Each row comes from the steps of one walk. Every step used is in the known rows, and no mark comes twice. Write the walk behind each row, first mark first.
Known rows:
rogenur, tase: 2.222; -1.417; -0.516; -1.950; -2.955; 0.478; -4.114; -1.883; -4.279; 0.316; 3.045; 2.653; 1.767; 0.416; -0.698; 0.798; 1.970; 0.942; -0.096; 3.266; 0.569; 0.078; 0.166; -0.329; 2.982
kifo, bibimep, mabu: 3.193; -0.304; -2.993; -1.299; -1.347; 0.441; -2.347; -1.608; -1.567; -2.360; 1.760; -0.499; 0.281; 0.792; -1.736; 0.970; -0.885; 0.819; 0.579; 1.936; 0.807; -1.187; 1.243; 0.255; 3.160
lebir, nogazev: 2.645; -2.209; -0.584; -0.864; -3.524; 1.706; -1.663; -3.407; -3.895; -0.828; 0.845; 2.431; 1.674; 0.251; -0.150; 2.168; 0.743; -0.996; 0.179; 2.098; 2.259; -2.480; 5.033; 2.073; 0.922
bibimep, mabu, lisu, suvumin: 1.910; -0.975; -3.435; -1.281; -1.828; 2.132; -1.316; -1.802; -0.919; -1.789; -1.728; -0.158; 2.952; 0.533; -0.483; 2.754; -0.049; -1.424; 2.156; 0.734; 1.485; -2.175; 1.219; 1.247; 0.348
kifo, bibimep: 2.958; -0.049; -1.456; -0.348; -2.264; 0.528; -2.179; -1.379; -3.241; -1.841; 1.997; 0.979; -0.583; 1.050; -1.342; 0.659; -1.352; 2.386; 0.276; 2.670; 1.158; -0.759; 0.706; -0.576; 3.430
mabu, fimov: 1.621; 0.111; -0.136; 0.819; -1.965; 0.875; -1.704; -0.581; -0.753; 0.026; 0.381; 2.788; -0.872; 1.773; 1.172; 1.195; 1.341; 1.016; -0.453; 4.360; -0.659; -0.844; 1.019; -0.502; 1.180
nogazev, lebir, tase, fimov, mabu: -1.120; -1.003; -1.735; -0.266; -4.454; 2.172; -3.388; -5.023; -2.469; -1.527; -3.116; 3.218; 0.849; 2.323; 0.185; 1.364; 0.338; -0.533; 0.744; 1.308; 2.325; -1.034; 1.858; 0.081; 0.039
lisu, mabu, fimov: 1.257; 0.461; -1.250; 0.434; -1.705; 0.820; -1.919; -2.136; -1.634; -0.426; -0.509; 2.580; 0.933; 0.862; -0.758; 2.727; -0.015; -1.046; -0.444; 0.737; 0.730; -0.710; 1.863; -0.086; 1.953
fimov, mabu, bibimep, kifo: -0.946; 0.690; 0.050; -0.886; -1.809; -0.294; -1.347; 0.338; -0.791; -0.398; -1.433; 0.549; 3.010; 0.795; 0.955; 3.006; 2.490; 0.079; 0.674; 4.161; 1.635; -0.139; 0.444; -2.999; 1.599
lisu, suvumin, lebir, tase, fimov, mabu, bibimep: -0.380; -0.085; -1.505; 2.600; -3.222; 2.301; -1.790; -2.941; -3.941; -2.687; -2.149; 2.465; 2.570; -1.067; -0.005; 2.393; 1.493; -0.881; 2.327; 2.024; 2.487; -0.279; 0.036; 0.050; 0.151
mabu, lisu, suvumin, lebir, tase, fimov: -0.101; -1.856; -1.946; 2.174; -3.562; 2.965; -1.346; -1.753; -3.758; -2.289; -4.145; 3.261; 1.331; 0.385; 0.531; 2.101; -0.559; 0.784; 2.452; 1.628; 1.955; -1.252; 0.155; 0.984; -0.350
rogenur, tase, lebir, nogazev: 1.191; -2.533; 0.010; -1.565; -3.205; 0.096; -4.085; -2.309; -3.534; 0.034; 1.254; 2.788; 1.266; 0.998; -0.555; 0.035; 1.135; 1.086; 0.343; 3.551; 1.101; -0.352; 2.469; 0.068; 2.686
nogazev, lebir, tase, fimov, mabu, bibimep, kifo: -1.868; -1.015; -2.310; -0.227; -4.044; 2.041; -3.141; -3.986; -1.057; -1.804; -4.031; 2.480; 1.068; 2.519; 0.775; 1.698; 0.513; -0.403; 1.138; 1.302; 1.522; 0.010; 1.933; -0.156; -0.129
kifo, bibimep, mabu, fimov, tase: 2.348; 0.450; -3.291; -1.196; -0.584; 0.529; -2.463; -0.174; -0.442; -1.378; 0.739; 0.267; -0.117; 0.608; -0.957; 0.610; -0.364; 0.796; -0.137; 2.717; 0.280; -0.256; 1.225; -0.492; 3.529
mabu, lisu, suvumin: 1.434; -0.666; -1.745; 0.272; -3.253; 3.027; -0.813; -1.164; -3.273; -1.078; -2.498; 2.121; 1.945; 0.701; 0.273; 2.480; -1.420; 0.728; 2.031; 1.251; 2.276; -1.447; 0.210; 0.176; 0.561
rogenur, tase, fimov, mabu, bibimep: -0.061; -0.469; 0.233; -1.506; -2.675; -0.389; -4.024; -2.332; -3.177; -0.521; 2.038; 3.033; 2.795; 1.563; -0.716; 0.526; 2.668; 1.436; -0.880; 4.880; 0.713; 0.641; -0.567; -2.513; 3.353
fimov, tase, lebir: -1.103; 1.077; -0.206; -0.560; -1.229; -0.879; -1.789; -0.908; -3.223; 0.508; -2.144; 1.785; 1.970; 0.903; -0.038; 0.916; 1.217; 2.083; 2.164; 3.897; 2.491; -0.420; 0.970; -2.444; 2.076
rogenur, tase, fimov, mabu: 0.330; -0.746; -0.028; -1.903; -2.660; -0.371; -4.343; -2.615; -3.816; -0.650; 2.320; 3.289; 2.846; 1.477; -1.218; 0.251; 3.003; 1.089; -0.701; 4.504; 0.944; -0.147; -0.513; -2.068; 3.300
mabu, lisu, suvumin, lebir: 0.804; -1.237; -1.227; 1.638; -3.390; 2.830; -0.786; -0.276; -3.598; -1.677; -3.764; 2.336; 1.446; 0.070; 0.456; 2.571; -0.670; 0.941; 2.842; 1.511; 1.961; -1.260; 0.139; 0.532; 0.120
tase, lebir, suvumin: 0.365; -2.574; 0.871; 0.815; -2.219; 0.157; -2.113; -3.423; -2.881; -1.095; -0.388; 2.618; 0.854; 3.127; -0.737; 0.665; -0.702; 1.379; 2.405; 2.768; 0.815; -2.892; 1.298; -0.031; -0.407
kifo, bibimep, mabu, lisu, suvumin, lebir, nogazev: 2.646; -1.512; -3.537; -0.411; -2.021; 2.022; -1.951; -0.699; -1.771; -2.879; -1.089; 0.211; 0.571; -0.233; -1.309; 1.429; -1.575; 0.122; 1.267; 1.009; 1.415; -1.158; 2.222; 1.405; 2.428
lebir, tase, fimov, mabu, lisu, suvumin: -1.055; -1.830; -2.663; 0.872; -3.180; 1.947; -3.044; -5.119; -3.944; -1.802; -1.725; 4.271; 1.912; 0.972; 0.375; 1.325; 0.955; -0.722; 0.080; 2.654; 2.760; -1.712; 0.598; 0.416; -0.020
tase, fimov, mabu, lisu: -1.106; -0.044; 0.312; 0.061; -2.477; -0.243; -1.687; -2.640; -2.604; -2.099; -1.470; 2.949; 2.459; 2.965; -0.519; 1.226; 1.561; 1.713; 0.309; 4.583; 1.865; -2.149; -0.158; -2.472; 1.328
bibimep, kifo: 0.940; -1.166; -2.622; -1.060; -1.538; 0.105; -1.823; -0.178; -1.117; -2.198; -0.610; 0.125; 1.870; 1.552; -0.062; 2.052; 2.463; 0.461; 2.886; 1.949; -0.446; -1.082; 1.313; 0.561; 0.475

Which walk is each row?
-1.218; -2.341; -2.133; 0.829; -3.032; 1.272; -3.173; -4.921; -3.816; -1.501; -1.620; 4.409; 1.245; 1.432; 0.642; 1.136; 1.235; -0.132; -0.273; 3.326; 2.363; -1.873; 0.819; 0.381; 0.026 => lebir, tase, fimov, mabu, lisu
0.682; -0.350; -2.514; -1.326; -0.471; 0.379; -2.021; -0.967; 0.885; -0.321; -1.482; 0.719; 1.582; 0.810; 0.298; 1.504; 1.953; -1.427; 0.621; 3.097; 0.377; -1.340; 3.197; 0.398; 1.139 => bibimep, mabu, fimov, tase, lebir, nogazev
1.541; -1.502; -4.159; 0.436; -1.901; 1.723; -2.493; -1.796; -1.820; -3.508; -1.318; 0.866; 0.232; 0.470; -1.239; 0.815; -1.437; 0.667; 1.221; 1.408; 1.110; -0.918; 0.849; 1.085; 2.101 => kifo, bibimep, mabu, lisu, suvumin, lebir, tase, fimov
-1.664; -3.052; -0.450; 3.326; -3.285; 0.729; -2.599; -2.239; -4.326; -2.517; -3.673; 4.167; 0.149; 0.044; 0.852; 1.468; 2.535; 0.742; 1.787; 3.737; 1.363; -1.460; 0.636; 1.024; -0.604 => suvumin, lebir, tase, fimov, mabu, lisu
0.390; 1.275; -1.656; -0.092; -1.070; 0.690; -2.038; -1.433; -1.932; 0.410; -1.422; 2.802; 1.749; 0.163; -0.687; 2.685; 0.402; -1.089; -0.360; 0.852; 1.300; 0.003; 1.775; -0.920; 2.479 => lisu, mabu, fimov, tase
-0.612; -1.292; -2.058; 0.062; -4.573; 2.363; -3.302; -5.404; -2.563; -1.776; -2.681; 3.148; 0.283; 2.590; 0.146; 1.183; -0.164; -0.034; 1.041; 0.969; 1.783; -0.908; 2.037; 0.849; -0.162 => nogazev, lebir, tase, fimov
0.510; 0.246; -2.355; -1.067; -0.176; -0.049; -2.006; -0.637; 0.996; -0.347; -1.361; 0.436; 1.382; 1.098; 0.264; 1.379; 2.021; -0.710; 0.932; 3.356; 0.013; -1.106; 1.781; -0.366; 1.210 => bibimep, mabu, fimov, tase, lebir
0.153; -1.504; -2.092; -0.334; -4.643; 2.789; -3.235; -4.512; -2.823; -0.818; -2.627; 2.763; 0.088; 1.604; 0.552; 1.748; -0.406; -0.647; 1.178; 0.443; 2.073; -0.841; 2.311; 1.325; -0.162 => nogazev, lebir, tase
1.164; 0.359; -2.725; -1.439; -0.301; 0.466; -2.030; -0.649; 0.526; -0.204; -0.569; 0.549; 1.751; 0.594; 0.236; 1.842; 2.378; -1.268; 0.464; 2.994; 0.011; -1.064; 1.675; -0.036; 1.309 => bibimep, mabu, fimov, tase
2.985; -0.073; -2.994; -0.824; -1.007; 0.642; -2.361; -0.685; -0.186; -1.935; 1.350; 0.090; -0.683; 1.077; -1.021; 0.647; -0.697; 0.815; -0.214; 2.622; -0.133; -0.740; 1.289; 0.056; 3.158 => kifo, bibimep, mabu, fimov
-0.921; -0.284; -0.256; -0.609; -1.072; -0.034; -2.157; -1.671; -3.672; 0.634; -1.715; 2.794; 2.554; 1.160; -0.443; 0.947; 0.753; 1.197; 2.209; 3.061; 2.092; -1.127; 0.933; -1.694; 1.097 => fimov, tase, lebir, suvumin
2.735; -0.965; -3.194; -1.144; -1.592; 0.995; -2.058; -0.785; -1.315; -2.215; 0.079; -0.080; 0.056; 1.036; -1.209; 1.103; -1.755; 1.258; 0.660; 1.808; 0.882; -1.207; 1.107; 0.335; 2.867 => kifo, bibimep, mabu, lisu
1.671; -1.691; -2.649; -1.355; -1.728; 1.162; -1.502; -1.496; -0.735; -1.382; -1.527; 0.058; 2.023; 1.198; -0.131; 2.519; 0.372; -0.553; 1.632; 1.699; 0.875; -2.426; 1.490; 1.199; 0.354 => bibimep, mabu, lisu
1.826; -0.577; -2.944; -0.899; -0.389; 0.664; -2.724; -0.679; -0.276; -1.388; 0.257; 0.842; -0.078; 1.322; -1.195; 0.167; -1.019; 0.698; 0.326; 2.491; 0.019; -0.786; 1.334; -0.352; 2.768 => kifo, bibimep, mabu, fimov, tase, lebir, suvumin
1.446; -1.390; -3.058; -0.319; -1.921; 1.974; -1.283; -1.183; -1.137; -2.215; -2.599; 0.018; 2.583; 0.058; -0.384; 2.815; 0.493; -1.278; 2.700; 0.894; 1.246; -2.037; 1.133; 1.523; 0.042 => bibimep, mabu, lisu, suvumin, lebir
1.082; -2.850; 0.693; 2.096; -3.543; 0.910; -1.615; -1.367; -4.420; -2.076; -1.608; 2.632; 0.486; -0.839; 0.175; 2.200; 2.392; 0.055; 2.078; 2.886; 1.311; -1.902; 3.620; 2.228; 0.086 => suvumin, lebir, nogazev
-1.618; -1.882; -2.539; 0.773; -2.552; 0.733; -3.125; -4.476; -2.548; -1.921; -1.341; 3.372; 1.633; 1.482; 0.843; 1.395; 2.022; -0.292; 0.066; 3.423; 1.526; -0.812; 0.956; 0.086; 0.031 => lebir, tase, fimov, mabu, bibimep, kifo
-1.328; -2.606; -0.261; 3.201; -3.120; 0.310; -2.777; -2.824; -4.492; -2.653; -2.443; 3.842; 0.308; -0.104; 0.460; 1.411; 3.176; 0.433; 1.687; 3.830; 1.339; -1.442; 0.733; 0.971; -0.412 => suvumin, lebir, tase, fimov, mabu
-0.894; -1.893; -1.943; 0.694; -2.904; 0.838; -3.356; -5.502; -3.999; -1.625; -0.423; 4.143; 1.422; 1.305; 0.258; 1.042; 1.848; -0.440; -0.340; 3.442; 2.290; -1.858; 0.910; 0.316; 0.189 => lebir, tase, fimov, mabu
-1.719; -2.329; -0.008; 3.572; -3.134; 0.309; -2.488; -2.566; -3.906; -2.459; -2.757; 3.606; 0.246; -0.027; 0.958; 1.659; 2.807; 0.790; 1.502; 4.160; 1.125; -0.664; 0.636; 0.527; -0.330 => suvumin, lebir, tase, fimov, mabu, bibimep
0.157; -0.701; -0.764; -1.716; -2.867; 0.722; -4.004; -2.249; -3.762; -0.850; 1.023; 3.436; 3.332; 1.134; -1.082; 0.551; 2.091; 0.818; -0.272; 3.730; 1.395; 0.031; -0.789; -1.958; 3.078 => rogenur, tase, fimov, mabu, lisu, suvumin
-0.658; 0.595; 0.526; -0.092; -2.240; -0.834; -1.936; -3.493; -2.863; -2.272; 0.227; 2.495; 2.691; 2.780; -1.031; 1.102; 2.484; 1.252; 0.247; 4.754; 1.799; -2.098; -0.012; -2.560; 1.613 => tase, fimov, mabu
-0.426; 1.107; 1.286; -0.447; -2.351; -0.144; -1.278; -0.751; -1.986; 0.275; -0.533; 1.238; 2.632; 0.626; 0.870; 2.936; 1.777; 0.403; -0.198; 4.632; 2.481; -0.479; 0.239; -3.314; 1.935 => fimov, mabu, bibimep
-0.128; 0.236; -1.329; 0.254; -0.847; 0.795; -2.259; -1.911; -1.830; 0.351; -1.884; 3.387; 1.777; 0.866; -0.923; 2.260; -0.228; -1.168; 0.100; 0.628; 1.071; -0.531; 1.879; -0.749; 1.703 => lisu, mabu, fimov, tase, lebir, suvumin
-0.051; 0.543; -1.435; 0.021; -1.260; 0.612; -2.025; -1.716; -1.590; 0.253; -2.344; 2.954; 1.549; 0.348; -0.575; 2.367; 0.005; -1.227; -0.220; 0.932; 1.674; -0.316; 3.300; -0.481; 2.279 => lisu, mabu, fimov, tase, lebir, nogazev
-1.305; -0.956; -2.476; -0.134; -4.673; 3.296; -3.067; -4.644; -2.428; -1.667; -4.437; 3.350; 1.365; 2.003; 0.342; 1.632; -0.573; -0.829; 1.163; 0.515; 2.786; -0.856; 1.562; 0.165; -0.191 => nogazev, lebir, tase, fimov, mabu, lisu, suvumin
-0.616; 1.117; -0.205; 0.547; -0.954; -0.054; -1.813; 0.515; -0.537; 0.990; -2.000; 2.965; -0.267; 1.561; 1.346; 0.524; 1.547; 1.731; 0.293; 5.038; 0.173; 0.067; 1.075; -2.144; 1.791 => mabu, fimov, tase, lebir
-0.002; -0.418; -1.784; 2.226; -3.198; 2.320; -2.109; -3.191; -4.544; -2.889; -1.835; 2.731; 2.616; -1.150; -0.488; 2.110; 1.840; -1.223; 2.501; 1.674; 2.679; -1.080; 0.114; 0.511; 0.110 => lisu, suvumin, lebir, tase, fimov, mabu
-0.895; -0.873; -0.840; 0.356; -3.024; 1.988; -1.838; -0.602; -3.597; -0.555; -3.794; 2.989; 2.727; -0.709; 0.743; 2.723; 1.279; -0.962; 1.138; 2.676; 3.584; -1.704; 0.089; -1.211; 0.606 => fimov, mabu, lisu, suvumin, lebir, tase
